What can hang from each mark
B: G
N: G K
Z: K
D: K U Z
U: D
K: S X Z
G: B F
F: U
S: G K

Known rows, with every way that one mark hangs from another
F{U{D{K{X}}}}: [ 2.85 -1.98 -2.78 -1.03  1.07 -4.52 -0.51  0.44 -1.05 -2.99 -0.67 -0.94
  0.78  0.40  1.90  2.07 -0.59 -1.51 -1.35 -3.14  0.88  0.35 -3.90 -2.28
 -0.47 -1.39  4.52]
G{B F{U{D{Z{K}}}}}: [-3.53  1.05 -2.03 -0.77  0.27  6.32 -4.46 -1.45 -5.00 -1.99  0.20 -2.62
  1.24 -1.16  1.37  0.00 -4.31 -4.88 -0.21 -1.83 -0.57 -2.15 -1.18 -0.06
 -4.28  0.62 -0.24]
G{B F{U}}: [-6.30 -0.04 -2.15  3.78 -0.63  2.20 -5.62  0.28 -6.60 -1.82  0.51 -1.75
 -2.63 -0.70 -0.75 -4.73 -2.70 -2.20  1.47 -2.67 -2.37 -3.57  1.69 -0.09
  0.95 -1.01  1.03]
N{G K}: [-1.03 -1.46  2.27  4.74 -1.09 -0.44 -0.53  2.21 -1.42  0.84  1.27 -0.43
 -2.23 -1.40 -1.80 -4.84  2.50  2.69  0.37 -1.51 -3.05  4.82 -1.38 -1.73
  2.54 -0.45 -3.96]
D{K{S{G} X} U Z}: [ 4.55  0.42  4.25 -6.95  2.81 -5.99  1.93  1.03  3.77  1.44  2.48  0.95
  1.12  0.98  1.20  4.89  2.24 -2.80  0.27 -2.06  4.02  2.47 -1.40 -0.64
 -0.43 -1.32 -0.21]
F{U{D{K Z}}}: [ 0.95  0.93 -1.06 -1.65  0.94 -1.28  0.60  3.34 -2.52 -5.77  0.54 -0.90
  1.94  2.13  3.18  0.50 -1.67 -4.47  0.50 -4.67  1.35  3.19 -3.37 -2.52
 -4.02 -1.29  2.87]
K{X Z}: [-0.77 -0.79 -0.54  1.94 -0.71  0.62  4.69  1.07  2.83 -1.55 -1.08  0.68
 -0.73 -1.04  1.36 -3.26 -0.18  2.15  0.44  1.03 -1.82 -1.11  0.44 -0.15
 -0.33 -1.41  1.79]
K{Z}: [-2.91  0.77 -0.49  2.75 -0.99  1.62  2.98  3.25  0.71 -2.57 -0.21  0.54
 -0.69  0.99  0.86 -6.14 -1.18  0.92  0.99 -0.65 -2.03 -0.37  1.15 -0.93
 -0.60 -0.53  2.19]
D{K Z}: [-1.27  0.92  0.45 -3.05  2.06 -0.39  1.03  4.57 -0.93 -5.72  1.49  0.66
 -0.58  2.17  2.49 -1.45 -1.07 -3.09  2.73 -3.17  1.16  1.64 -0.98 -2.39
 -2.72 -2.35 -1.26]
S{G{F} K}: [-2.63  4.03  1.82 -1.33  1.32  0.32 -0.95  0.57 -4.05 -0.05  1.84  0.27
 -2.68  2.12 -0.97 -0.63  1.01  0.96  3.36 -0.18 -0.44  0.46  3.45  0.15
  1.13  4.18 -4.19]
K{X}: [-1.33 -1.59 -0.92  1.35  0.98 -3.24  1.04  2.08  1.04 -0.55 -0.24  0.11
 -1.55 -0.77  0.77 -2.81  0.42  1.52  1.24  0.94 -3.59 -1.15  0.23 -1.14
  1.88 -1.87  2.59]
B{G{F{U}}}: [-3.09 -0.03  0.01  4.38  0.94 -0.86 -4.25  3.11 -5.32 -0.36  1.80 -2.58
 -1.61  2.04  2.55 -2.52 -1.17 -1.46  1.89 -2.86 -4.63  0.38 -0.26 -0.11
  0.30 -0.99  1.47]
K{S{G} X Z}: [ 1.81  0.04  1.35  0.31 -0.78 -2.31  3.90 -0.61  5.61  3.67 -0.50  1.69
  0.60 -0.98 -0.68  0.63  2.51  2.70 -0.22  3.63  0.67  0.41  1.66  1.59
  1.44 -0.40  1.09]
N{G}: [-2.18  0.12  1.34  3.33 -0.96 -1.03 -1.37  3.32 -1.16  1.31 -0.89 -0.30
 -1.04  1.55 -0.35 -5.94  0.88  0.49  0.53 -0.70 -3.97  3.13  1.02 -1.40
  1.20 -1.20 -1.08]
S{G}: [-2.50  1.78  0.38  1.72  0.06 -2.50 -1.50  3.26  0.30  1.46  1.36 -0.46
 -1.36  2.75 -0.56 -3.21  0.81 -0.46  2.63  0.02 -3.18  2.12  1.81 -1.33
  1.65  0.80  1.46]
D{Z{K{S{G{F}} X}}}: [ 0.02  0.94  3.03 -5.96  2.82  0.31 -0.05 -1.94  0.92  2.16  1.85  0.71
  0.16 -2.81  1.41  6.16  1.28 -0.41  1.41  3.55  1.56 -0.55  0.57  2.00
 -1.77 -1.05 -2.40]
N{G K{S Z}}: [ 1.44 -1.59  2.84  3.97 -2.31  0.69  3.20  0.36  1.08  1.88  0.27  1.56
 -0.42 -2.98 -2.09 -3.87  3.00  4.62 -2.10  0.21  0.05  3.50 -1.14  0.42
  1.99 -1.09 -4.37]
F{U}: [-3.69 -0.41 -1.40  4.13  0.43 -3.99 -0.98  4.01 -3.03 -2.02  2.54 -0.67
 -1.61 -1.27  1.17 -5.31 -0.75 -0.73  1.08 -2.73 -2.78 -0.41 -1.50 -1.88
  1.07 -1.89  4.80]
Z{K{S{G{B}}}}: [-1.49 -0.84 -1.43  0.94  0.19  0.22 -4.64 -1.35  1.31  4.69  1.80 -0.25
 -0.25 -0.78 -3.05 -0.73 -1.07 -0.49 -0.91  2.66  0.37 -1.76  0.06  0.22
  2.78  0.97 -1.58]
N{G K{X}}: [ 1.28 -3.25  2.13  3.87 -0.56 -2.00  1.53  0.06  1.16  1.64  0.05 -0.53
 -1.95 -3.69 -1.23 -1.82  3.08  3.77 -0.11  0.01 -2.87  3.96 -1.92 -0.83
  2.65 -1.42 -4.22]
N{K{S{G{F}} X Z}}: [ 1.85 -0.54  3.10 -0.02 -0.82  1.38  2.75 -2.77  1.95  2.02  1.33  1.42
 -1.37 -3.40 -2.15  3.74  3.82  4.59  0.39  2.60  0.94  0.29  1.36  2.46
  1.68  0.74 -2.96]
B{G{F{U{D{Z}}}}}: [-0.15  1.83  1.17  1.57  0.50  2.17 -1.77  3.05 -3.42 -1.31 -0.02 -3.01
  2.12  3.66  4.20  0.30 -1.65 -3.66  1.59 -2.08 -4.19  3.64 -0.02  0.29
 -3.79  0.13  1.14]
U{D{Z}}: [-0.46  1.74 -0.48 -0.65  0.08  1.53  1.69  3.98  0.38 -2.73 -0.76 -0.60
  1.77  3.40  1.81 -2.23 -1.19 -1.97  1.20 -0.04 -3.53  3.03  0.95 -1.58
 -2.80  0.21  2.38]
Z{K{S{G{B F}} X}}: [-1.33 -1.36 -0.46 -2.07  1.11  1.90 -5.04 -4.72 -0.03  4.84  0.12 -0.13
 -0.95 -2.43 -2.55  3.75 -0.21  0.19 -0.49  3.88  0.88 -4.40  1.38  1.92
  2.12  0.64 -3.23]
U{D{K{S X}}}: [ 4.99 -2.88 -2.12 -4.10  1.35 -4.10  0.16 -0.32  1.30 -0.95 -2.20  1.12
  1.94  1.96 -0.32  3.62  0.64  1.09 -2.55  0.77  1.46 -0.25 -1.99 -1.07
  1.17 -1.49  2.62]

Rows
[-1.78  2.99 -0.04  3.30 -1.77  3.90  2.37 -1.03  1.70  1.16 -0.32  0.12
 -0.78  0.47 -2.62 -4.46 -1.20  0.58  1.07  0.42  1.47 -0.17  2.84  0.32
  1.13  5.06 -5.94] => S{G{B} K{Z}}
[-3.42 -0.01 -3.08  3.15 -1.45  3.25 -5.99 -0.42 -5.98 -1.28 -1.54 -2.50
  0.04  1.73 -0.97 -2.65 -2.75 -2.70 -0.33 -2.04 -3.22 -2.35  1.52 -0.34
 -0.28  0.86  2.77] => G{B F{U{D}}}
[ 1.48  2.53  1.61  0.09 -0.01 -0.90  6.24 -1.03  4.20  1.31  0.22  1.05
 -0.82 -1.75  0.19 -0.45  1.45  3.07  1.23  1.92  1.28  0.79  1.16  0.45
  0.65  3.53 -3.52] => S{G K{X Z}}
[ 5.09 -1.62 -0.20 -5.65  1.72 -2.30  2.37  0.71  2.44 -2.25 -1.40  1.21
  2.81  1.28  1.75  4.85  0.64 -1.07 -1.28  1.01  2.72  1.79 -1.74 -0.59
 -1.88 -2.49  1.01] => U{D{K{S X} Z}}
[ 4.84 -2.24 -1.68 -1.39 -0.21 -3.03  3.24 -1.27  1.74 -2.25 -1.38  1.16
  2.46 -1.17  1.45  3.22  0.13  0.85 -3.85 -1.17  3.87 -0.73 -4.00 -0.11
 -1.10 -1.91  4.39] => F{U{D{K{S X Z}}}}
[ 0.54 -1.85 -0.61  1.76 -0.40 -2.62 -1.81 -1.45  3.35  5.27 -0.95  0.19
 -0.29 -0.89 -3.38  0.63  1.29  0.58 -0.25  3.97 -1.15 -0.88  2.25  1.08
  4.30 -0.39 -0.53] => K{S{G{B}} X}
[-3.10  1.70  0.40  2.76 -2.49  3.15 -2.73 -1.92 -2.02  2.21  0.16 -0.02
 -0.47 -1.21 -1.97 -0.91 -0.21 -0.65  0.20 -0.05  1.66 -2.08  3.21  2.79
  0.41  0.08 -0.39] => K{S{G{B F{U}}} Z}
[-0.31 -0.44  0.97 -3.85  2.40 -1.33 -2.44 -2.74 -0.26  3.62  1.87  0.65
 -0.95 -2.33 -0.50  5.00  1.23  1.71  0.15  3.58  0.31 -2.87  0.53  1.62
  1.30 -0.09 -0.71] => Z{K{S{G{F}} X}}
[-1.19  2.58  1.13  0.38 -1.16  5.32  1.78 -4.71  0.79  1.30 -1.65  0.28
 -1.70 -1.26 -2.00 -0.08 -0.01  1.28  1.85  1.86  1.81 -2.29  4.05  2.30
  0.19  4.47 -7.13] => S{G{B F} K{X Z}}
[ 0.68 -0.62 -3.02 -0.28  0.46 -3.50 -2.23  2.50 -3.44 -4.22  0.43 -0.89
  0.87  2.86  1.30 -0.64 -1.44 -2.51 -0.97 -4.79  0.20  1.20 -3.79 -2.97
 -0.66 -0.54  4.66] => F{U{D{K}}}
[-1.02  0.63 -2.05 -2.60  0.96 -0.40 -4.50  0.89 -6.98 -5.14 -0.07 -0.82
 -0.04  3.52  1.31  1.31 -1.48 -2.63  0.02 -5.04  0.41 -0.31 -1.41 -1.81
 -2.00 -0.29  3.18] => G{F{U{D{K}}}}
[-1.53  0.70 -2.88  0.17 -2.20  6.29 -3.42 -2.10 -5.06 -5.05 -2.71 -1.20
  0.69  2.75 -0.20 -0.51 -3.59 -3.26 -1.14 -4.65  2.34 -2.29  0.09 -0.38
 -3.10  1.00  0.24] => G{B F{U{D{K{Z}}}}}
[ 1.55 -1.62  0.11 -2.40  1.97 -4.31 -0.41 -1.16  3.37  4.36  2.43  0.78
 -0.29 -2.67 -0.57  3.34  1.33  1.86 -0.92  3.97  0.21 -1.33 -1.78  0.26
  2.36 -0.33  0.54] => Z{K{S{G} X}}
[-0.93  0.74 -1.20 -0.78  1.09  0.31  0.36  1.80 -1.91 -2.62  2.36 -1.56
  2.08 -1.53  3.69 -0.51 -2.90 -3.26 -0.79 -1.77 -0.57  1.15 -4.19 -1.76
 -3.85 -0.31  3.32] => F{U{D{Z{K}}}}
[-0.35  0.12 -0.67  3.45  0.19  0.19 -4.50  2.27 -4.64  0.25 -0.34 -3.09
  0.86  4.40  2.24 -0.74 -1.64 -1.82  0.21 -2.05 -5.34  1.73 -0.47 -0.52
 -0.51  0.97  3.13] => B{G{F{U{D}}}}
[ 0.87 -1.10  0.00  2.39 -2.15  0.89  1.78 -2.43  5.81  4.87 -1.67  0.91
  0.51 -1.60 -2.58 -0.22  1.10  1.66 -0.80  3.98  1.22 -1.33  2.49  2.15
  2.23 -0.02 -1.24] => K{S{G{B}} X Z}
[ 1.57  1.20  1.25 -1.86 -0.44 -1.37  1.30  1.13  2.34 -0.10  0.45  2.16
  0.22  2.58 -0.97  0.85  1.21  0.38 -0.18 -0.62  3.85  1.36  0.26  0.00
  0.03 -0.26 -0.42] => D{K{S{G} Z}}
[ 3.70 -2.13  1.24 -3.84  1.18 -3.87  3.43  0.06  2.90 -1.14  0.67  2.32
  0.39 -0.42  1.07  0.23  0.10  0.59 -2.87 -2.63  4.32 -2.13 -2.48 -0.82
  0.13 -1.64  2.60] => D{K{S X Z} U}
[-3.11  0.35 -0.63 -1.21  0.57  2.96 -6.65 -2.70 -2.32  3.53  1.46 -0.33
 -0.93  0.04 -3.16  1.24 -1.26 -0.78  0.00  2.22  0.51 -3.47  2.04  1.38
  1.73  1.27 -3.13] => Z{K{S{G{B F}}}}
[ 2.96 -0.46 -0.68 -2.69  1.52 -2.80  2.28  1.26  0.19 -4.50 -0.38 -0.93
  2.04 -0.46  3.82  3.30 -0.63 -3.41 -0.09 -3.02  1.77  2.12 -3.91 -1.78
 -3.60 -2.07  2.87] => F{U{D{K{X} Z}}}
[ 3.33 -0.66 -1.58 -2.21 -0.56  1.27  3.63 -0.45  2.77 -3.60 -3.55  0.49
  1.82  2.48  1.36  1.30 -1.24  0.24 -1.60 -0.95  1.45  0.18 -1.69 -1.48
 -2.30  0.28  1.52] => U{D{K{X Z}}}
[ 2.38 -2.51  0.70  3.88 -2.07  1.37  2.67 -3.46  5.55  3.93  0.30  0.68
 -0.48 -4.44 -4.25  0.65  2.39  3.59 -1.10  2.99  1.25  0.23  0.27  1.76
  3.45  1.08 -4.27] => N{K{S{G{B}} X Z}}
[-0.57  3.80  1.51  1.37 -0.53  0.48  4.92  1.04  1.95  0.26  1.13  1.09
 -1.02  0.51 -0.43 -2.96  0.38  2.14  1.62  0.33  0.96  1.50  1.90 -0.14
  0.21  4.32 -3.33] => S{G K{Z}}
[-0.26  3.49  2.43 -1.79  0.41  2.18  4.23 -2.34  0.59  0.23 -0.42  0.92
 -1.87 -1.00  0.15  1.37  1.56  2.75  2.28  1.68  1.61 -0.67  3.33  1.68
 -0.61  3.90 -4.75] => S{G{F} K{X Z}}
[ 2.94 -0.68 -1.95 -0.47 -0.65 -1.72  1.30  0.52 -0.93 -3.21 -0.52  0.91
  2.50  1.00  0.94  0.56 -0.98 -0.20 -3.59 -2.78  3.63  0.05 -3.45 -0.71
 -1.42 -1.15  4.19] => F{U{D{K{S Z}}}}
[ 0.42  1.21  2.30 -1.80 -0.66  0.83  1.69 -1.67  1.89  2.41 -1.19  1.68
 -0.29 -0.53 -0.30  2.53  2.56  2.37  0.87  3.56  0.61 -1.03  3.79  2.77
  0.24 -0.42  0.08] => K{S{G{F}} X Z}
[-1.32 -0.57  0.07 -0.46 -0.11  0.42 -4.12 -2.98  0.04  4.58 -1.16 -0.06
 -1.15 -0.34 -3.30  2.34  1.30  0.48  0.96  3.45 -0.70 -2.45  4.42  2.48
  3.16 -0.30 -1.88] => K{S{G{B F}} X}
[-0.50 -0.67  0.86 -2.11  2.24 -3.55 -2.70 -2.81 -2.15  3.21  3.33 -0.17
 -1.16 -4.69  0.77  5.05  1.31  0.56 -0.48  1.65  1.18 -3.00 -2.14  1.79
  1.12 -1.00  1.50] => Z{K{S{G{F{U}}} X}}
[-0.61 -0.63  2.52  5.35 -2.71  2.85  3.02  1.04  0.56 -0.15  0.14  0.26
 -1.34 -1.93 -1.15 -5.80  1.82  3.44 -0.43 -1.32 -1.42  4.59 -0.94 -0.69
  0.68  0.00 -4.76] => N{G K{Z}}
[-3.36  1.73 -1.15  0.86 -0.96  5.36 -3.26  0.32 -4.96 -2.80 -1.40 -2.21
  1.03  1.01  0.78 -1.39 -3.07 -4.63  1.22 -2.03 -1.77 -0.37  1.97  0.39
 -3.35  0.17  0.56] => G{B F{U{D{Z}}}}
[ 3.34 -1.72 -0.59 -4.63  1.97 -0.65  2.29 -0.62  3.42  0.25 -0.36  0.55
  3.19 -2.16  2.12  3.86 -0.72  0.36 -2.36  3.74  0.37 -0.28 -2.66  0.06
 -1.75 -1.00  1.29] => U{D{Z{K{S X}}}}
[-0.66  0.30  0.84  0.38 -1.86  3.76 -0.58 -3.70  2.40  3.72 -2.30  0.68
 -0.43 -1.07 -2.57  1.71  0.80  1.12  0.27  3.78  0.95 -2.79  4.82  3.28
  1.24  0.65 -2.49] => K{S{G{B F}} X Z}
[ 2.91 -1.11 -2.09 -0.53 -0.57 -1.23  3.01 -0.58  0.78 -3.76 -1.66 -0.26
  1.68 -0.27  2.45  1.55 -1.10 -0.68 -2.33 -2.94  2.32 -0.07 -3.64 -1.15
 -2.44 -0.79  3.85] => F{U{D{K{X Z}}}}
[-1.17  0.77 -0.10  3.26 -2.57  2.48 -0.10 -0.41  2.89  3.68 -0.86  0.76
  0.45  0.94 -3.41 -3.21  0.05  0.29 -0.40  2.41  0.43 -0.54  2.96  1.38
  1.78  0.77 -1.05] => K{S{G{B}} Z}
[ 3.00 -1.71 -2.39 -2.73  1.07 -2.36 -0.23  0.46  0.42 -2.79 -2.17 -0.33
  0.87  3.30  0.85  1.93 -0.39 -0.51 -1.11 -1.20 -0.14  0.32 -1.83 -2.21
 -0.33 -0.45  2.17] => U{D{K{X}}}
